Each row was made from one walk, in order. Every step used is in the known rows, and no mark comes twice. Write each row's walk.
Known rows
Y > X: [ -4.4   3.4   3.3   2.2  28.4 -16.1 -15.2   6.7  25.4  -5.3  -2.0  -5.2
  -0.1  -5.4   4.6 -20.2 -20.6  -1.3]
L > Y > X > Z: [-13.6 -15.8  -7.2  13.5  43.0 -31.7   5.8   6.5  23.3  -9.2 -28.3   5.4
  13.4 -19.1  22.9 -12.8 -18.3  -7.8]
Z > L > Y > X: [ -8.8 -10.6  -8.9   8.0  19.9 -35.0  14.7 -21.8  13.4  -3.6 -25.7   7.9
 -11.6  -8.5   3.4 -24.8 -12.5 -16.8]
Z > E > U > L: [  5.0 -22.0   5.6  13.3  40.3  -6.6  20.7 -13.0   3.8  14.3   8.1  28.0
  -8.2  -2.4  12.5 -15.7 -14.6 -12.0]
Z > L > Y: [ -5.9 -13.5 -11.1   7.1  -3.1 -22.0  26.4 -26.7  -7.6   0.8 -23.1  12.5
 -11.7  -4.2  -0.2  -8.7   4.8 -16.5]
X > Z > E > U > L: [ -2.5 -34.1  10.8  10.1  50.1  -6.8  18.3  -8.1  11.0  10.5  -9.6  38.8
  -0.3   3.9  17.9  -8.4 -29.8 -20.0]
U > X > Y: [ 13.4 -22.7  26.5  19.5  16.8  -1.3  -0.2   4.9   6.9  -9.9   0.5   7.3
  39.5 -13.2  -1.2 -13.7 -10.9  20.9]
X > U > L: [ -2.5  -5.7  -4.2  10.6  26.2  -3.6   9.6 -20.8 -13.3 -13.0   3.0  13.9
  12.5 -14.3  14.0  -5.7 -19.0   8.6]
Z > E > U: [ -3.0 -27.9   3.1  12.1  25.8 -12.5  16.1  -0.9  17.3  15.4   2.4  31.0
 -20.0  -1.4   6.8 -22.3  -7.6 -12.6]
U > L > Y > X > Z > E: [-12.9 -11.0   4.0  10.7  72.8 -17.9  12.1  -8.4  14.7  -5.4 -16.9   5.8
  13.0 -15.3  28.7 -18.9 -27.6 -22.2]
Z > X > Y: [ -2.8 -17.1   6.4   7.2  16.7 -17.6   7.9  11.8  20.7 -19.6  10.7  27.5
  -0.9  -8.6  10.9 -13.9 -17.7   7.4]
Z > E > U > X: [  9.9 -31.2  25.2  18.6  31.1 -10.0  25.4  -8.3  16.8  14.4   7.0  28.9
  -2.8  -1.3  -4.0 -26.7 -13.7   1.8]
Y > X > Z > E: [-20.6 -12.5  16.8  -1.9  56.7 -13.2 -14.4  10.5  43.8  -0.5 -13.1  16.4
  -7.4   2.8  12.1 -29.2 -37.7 -25.0]
E > U > X > Z > L > Y: [ 17.0 -52.1   9.1  31.1  21.7 -33.5  46.6 -28.2   3.2   6.1 -29.1  41.2
  15.3  -6.4  -0.4  -9.8 -21.4   7.5]
E > Z > L > Y > X: [  3.6 -21.1 -23.3   9.0  21.2 -31.8  30.6  -9.8  22.1   2.8 -39.3   1.8
 -13.5 -11.6  13.0 -21.5 -14.9 -13.2]
Z > L: [ -1.2  -7.9   1.1  -4.0  -8.3  -7.1   8.8 -24.5  -3.3   3.1 -11.0  14.7
 -17.6  12.9 -11.8  -7.9  -7.2 -15.9]
Z > E > U > X > Y > L: [  9.5 -39.6  20.7  25.0  44.1 -24.0  16.6  -5.2  28.3  18.8   2.5  37.4
  -2.2 -24.0   9.1 -48.5 -29.0   0.3]
Y > X > U: [-13.3  -7.4  -3.2  11.2  35.6 -24.8 -10.6   1.6  26.7 -15.4  -3.4  11.3
  -0.1 -16.6  12.4 -30.1 -31.3   5.8]
X > Z: [ -5.9 -14.8   5.3  -1.1  14.4  -1.6  -1.2   3.8   7.7  -2.8 -15.8  14.8
   8.4   5.1   6.8   6.5 -16.7  -8.2]
L > Y > X: [ -7.2  -3.7 -11.3  14.1  32.0 -30.8   7.4   3.2  17.8  -6.7 -15.0  -7.4
   7.3 -24.4  17.6 -18.7  -5.0  -1.0]

Write each row's walk
[  6.1 -29.9  20.5  14.3  18.4 -15.4  31.1 -29.2   1.2  -3.5 -29.3  20.4
  18.1  -0.4  -6.4  -6.8 -19.7  -0.5] | U > X > Z > L > Y
[  9.6 -10.4 -10.9   0.2  10.9 -10.9  35.6   6.2  22.4  -3.4  -5.3   8.5
 -21.6  -0.1   9.7  -4.2 -17.2   8.4] | E > Z > X
[ -1.1 -21.0  39.7   6.8  37.5   6.0  10.0  -6.1  17.7   2.1  -6.4  19.1
  13.9   7.5  -6.3 -14.9 -25.4  -5.2] | U > X > Z > E
[  8.5 -24.1  29.9   5.4  12.0  -2.0  17.2 -26.9   4.5  -1.4 -20.0  21.8
  14.2  14.5 -17.5  -7.3 -30.2   0.0] | U > X > Z > L
[-18.8 -18.8  15.2  -4.7  33.9   1.3  -0.1   5.0  19.3   4.2 -11.4  24.7
  -7.4   8.1   7.9 -11.2 -19.0 -27.0] | X > Z > E
[ 20.8 -42.2  19.5  25.5  23.6 -14.5  26.3  -7.7   9.5   5.7 -12.0  33.0
  22.6  -1.6  -1.8  -3.8 -26.7  19.2] | E > U > X > Z
[  9.6 -32.2 -11.8  28.2  58.0 -36.4  26.2  -8.9   8.6  -0.1 -21.0  22.7
  22.1 -20.9  30.7  -7.3 -29.6   2.2] | E > U > L > Y > X > Z
[ 19.5 -47.7  19.2  21.9  17.6 -20.2  32.5 -24.7   7.9   8.2 -19.6  43.5
  10.0   8.8 -10.2  -9.3 -31.7   7.3] | E > U > X > Z > L
[ -1.6 -11.1   1.0   5.6  22.2 -28.6   9.6   2.4  27.3  -7.8   9.0  25.4
 -16.5 -21.5  17.0 -30.6 -32.3   3.6] | Z > X > Y > L
[ -1.2 -24.4  -2.0  22.1  65.4 -28.7  25.3  -8.7  18.0   8.7  -4.7  20.8
  -3.5 -18.5  25.2 -30.8 -19.5 -13.3] | Z > E > U > L > Y > X
[ -0.8 -13.1  -5.1   9.0  16.7 -19.1 -12.3   6.6  14.1   4.1  -3.2  12.0
   4.1 -29.5  18.1 -29.4 -18.3  -3.4] | X > Y > L
[-22.1 -18.2   1.3  10.8  58.0 -29.7   6.6   7.4  34.0  -3.4 -25.2  12.8
   0.5 -16.0  24.0 -27.0 -20.4 -21.8] | L > Y > X > Z > E
[  8.9 -27.4  -8.3   8.6  18.1 -15.4  25.9  18.8  27.9 -10.9  -6.2  20.5
  -2.7 -10.9  19.6 -11.8 -20.2   8.4] | E > Z > X > Y
[  2.4   3.4  -8.4  13.8  46.9 -18.9  11.4 -11.8  -1.5  -8.4  -9.7 -12.3
  19.7 -22.2  22.5  -8.7 -13.7  -0.8] | U > L > Y > X
[ 15.1 -15.5  20.6  18.6  22.5 -12.6  -0.2  -4.3  12.8   0.9   0.0   6.8
  23.4 -27.1   3.7 -30.9 -25.2  16.5] | U > X > Y > L
[  4.8   0.9  -9.0  12.1  23.7  -6.9  22.6 -18.1 -22.0  -5.0  -7.6  -7.8
  19.7 -18.5  18.2   5.7   2.5  -0.3] | U > L > Y
[ 20.1 -19.6  -6.4  17.8  21.3  -9.7  21.8 -15.4 -12.0   7.5   2.2  18.1
  10.6  -6.2  10.3   3.2 -13.5   8.7] | E > U > L
[ -3.8 -30.8 -28.1  16.1  28.1 -40.0  35.0 -15.9  21.3  -5.2 -38.8  16.5
 -13.5 -20.5  18.4 -31.0 -22.7  -6.4] | E > Z > L > Y > X > U
